What can hang from each mark:
Z_402: Z_917
Z_252: Z_917
Z_561: Z_802
Z_189: Z_917
Z_802: Z_402
Z_138: Z_917
Z_917: Z_138 Z_189 Z_252 Z_402 Z_845 Z_863
Z_863: Z_917
Z_508: Z_138
Z_845: Z_917

(in the rows, 128 means zero)
Known rows, with every way that one mark hangs from another:
Z_561{Z_802{Z_402}}: [139 145 117 107 162 121 152 130 126 138 131 119 109 121 126  62 113 144]
Z_917{Z_138 Z_189 Z_252 Z_402 Z_845 Z_863}: [129  47  86 190 113  47 116  99 107  60 127  83 119 108  97 159  83  38]
Z_863{Z_917{Z_138 Z_189 Z_252 Z_402}}: [154  94 114 157 144  67 164 125 117 125 137  77 113 114  80 161  73  85]
Z_189{Z_917}: [133 144 121 126 129 120 142 134 119 114 142  97 133 130 119 139 137 133]
Z_917{Z_138 Z_189 Z_252 Z_845 Z_863}: [125  51 100 172 119  54 108 104 104  72 137  91 134 115 106 165 104  51]
Z_252{Z_917{Z_138 Z_189 Z_402 Z_845 Z_863}}: [129  67  78 198  91  69 141 130  95  83 131  98 121 109 116 145 102  73]
Z_561{Z_802{Z_402{Z_917{Z_138 Z_189 Z_845}}}}: [135 112  90 141 172  72 157 125 119 113 150  46 103 119  99  75  97 104]
Z_802{Z_402{Z_917{Z_138 Z_189 Z_845 Z_863}}}: [133  86  76 179 139  65 127 115 100  84 141  71 127 124  95 120 102  75]
Z_138{Z_917{Z_189 Z_252 Z_402 Z_845}}: [147  93  91 150 119  74 155 127 115  79 135  73 111 126  98 146  95  82]
Z_845{Z_917{Z_138}}: [119 118 117 128 133 107 167 112 120 158 135  98 122 129 107 150 112 137]
Z_863{Z_917{Z_138}}: [138 108 136 133 142 114 168 119 128 158 136 105 120 125 101 151 117 124]
Z_508{Z_138{Z_917{Z_189 Z_252 Z_402 Z_845 Z_863}}}: [133  69  71 167 120  52 131 117 112  61 148  81 117 128 102 179  86  55]
Z_252{Z_917{Z_402}}: [137 134 109 149 104 126 153 142 116 127 126 127 123 118 132 137 113 137]
Z_845{Z_917}: [129 137 120 111 132 125 173 132 119 147 128 121 129 131 123 145 123 149]
Z_189{Z_917{Z_138 Z_252 Z_402 Z_845 Z_863}}: [128  62  89 179 109  60 135  79 106  56 137  68 122 113  91 183 100  55]
Z_917{Z_138 Z_189 Z_402 Z_845 Z_863}: [124  56  82 197 109  64 125 111 111  73 125  88 114 113 104 131  98  53]
Z_138{Z_917{Z_189 Z_252 Z_402 Z_845 Z_863}}: [144  81  76 165 103  64 147 123 105  53 131  92 122 118  98 159  97  67]
Z_138{Z_917}: [134 143 117 120 118 127 154 134 125 131 138 115 125 135 114 135 133 144]
Z_863{Z_917}: [146 127 138 116 144 133 173 138 127 147 130 127 124 128 116 145 127 135]

Rows:
[121  73 111 165 130  81 124 121 118 111 138  76 117 127 111 123 116  79] | Z_917{Z_138 Z_189 Z_845}
[134 123 108 134 126  99 115 115 114  85 136 117 150 118 111 188 113 106] | Z_402{Z_917{Z_252 Z_863}}
[131  97  93 172 110  66 127  93 107  76 141  82 129 110  88 182  94  80] | Z_189{Z_917{Z_138 Z_252 Z_402 Z_863}}
[135  89  99 163 125  94 140 133 120  86 121  91 107 122 119 111 105  80] | Z_917{Z_189 Z_402 Z_845}
[148 154  96 141 157 100 134 151 112 118 141  88 129 132 105  98 105 126] | Z_802{Z_402{Z_917{Z_189}}}
[134  75  85 177 111  84 131 130 111  60 117 109 120 115 119 125 108  65] | Z_917{Z_189 Z_402 Z_845 Z_863}
[125  80 118 145 131  76 135  89 113  94 150  59 125 127 101 175 119  82] | Z_189{Z_917{Z_138 Z_252 Z_845}}
[128  68 113 142 117  94 117  99 113  71 123 129 138 121 126 174 122  74] | Z_917{Z_252 Z_845 Z_863}
[140 128 102 113 169 113 166 120 126 111 136  84 106 123 118  82 115 128] | Z_561{Z_802{Z_402{Z_917{Z_845}}}}
[128 130 106 157 139  86 123 136 121 124 149  68 130 124  96 138 106 112] | Z_402{Z_917{Z_138 Z_189}}
[130  80  92 184 107  79 151 134 105 108 136  78 111 116 117 132 100  89] | Z_252{Z_917{Z_138 Z_189 Z_402 Z_845}}
[148 116  82 159 106  70 141 135 105  73 135 105 129 117  94 159  92  91] | Z_138{Z_917{Z_189 Z_252 Z_402 Z_863}}
[127 104  77 172 114  69 163 127 104 110 129  93 123 113  94 143  87  98] | Z_845{Z_917{Z_138 Z_189 Z_402 Z_863}}
[135  98 119 128 132  96 140 108 114  83 142  80 131 130 116 171 129  92] | Z_189{Z_917{Z_252 Z_845}}
[131  82 106 156 143  62 122 110 116  93 149  50 128 123  93 170  98  73] | Z_402{Z_917{Z_138 Z_189 Z_252 Z_845}}
[122  97 102 172 116  78 109 129 109 104 137 111 136 118 107 134 114  90] | Z_917{Z_138 Z_189 Z_863}
[142 166 107 107 172 119 159 133 127 131 140  95 114 121 114  81 110 152] | Z_561{Z_802{Z_402{Z_917}}}
[154  83 126 127 151  87 166 137 113 107 135  94 124 127 108 162 112  83] | Z_863{Z_917{Z_189 Z_252 Z_845}}
[126  86 101 168 118  87 154  96 121  92 137  55 105 123  98 139 111  85] | Z_189{Z_917{Z_138 Z_402 Z_845}}
[134  83  84 153 135  61 140 122 123  84 152  63 106 135 101 166  82  70] | Z_508{Z_138{Z_917{Z_189 Z_252 Z_402 Z_845}}}
[150  59 109 163 143  60 172 113 117 106 134  61 104 116  84 163  79  62] | Z_863{Z_917{Z_138 Z_189 Z_252 Z_402 Z_845}}
[132  98  91 159 124  90 127 138 108  66 134  96 139 122 118 147 126  84] | Z_402{Z_917{Z_189 Z_845 Z_863}}
[126  86 109 124 135  90 136 102 127 106 154  87 117 144 114 183 111  94] | Z_508{Z_138{Z_917{Z_252 Z_845}}}
[126  74  94 165 105 105 136 104 120  70 112 124 117 116 123 137 115  79] | Z_917{Z_402 Z_845 Z_863}
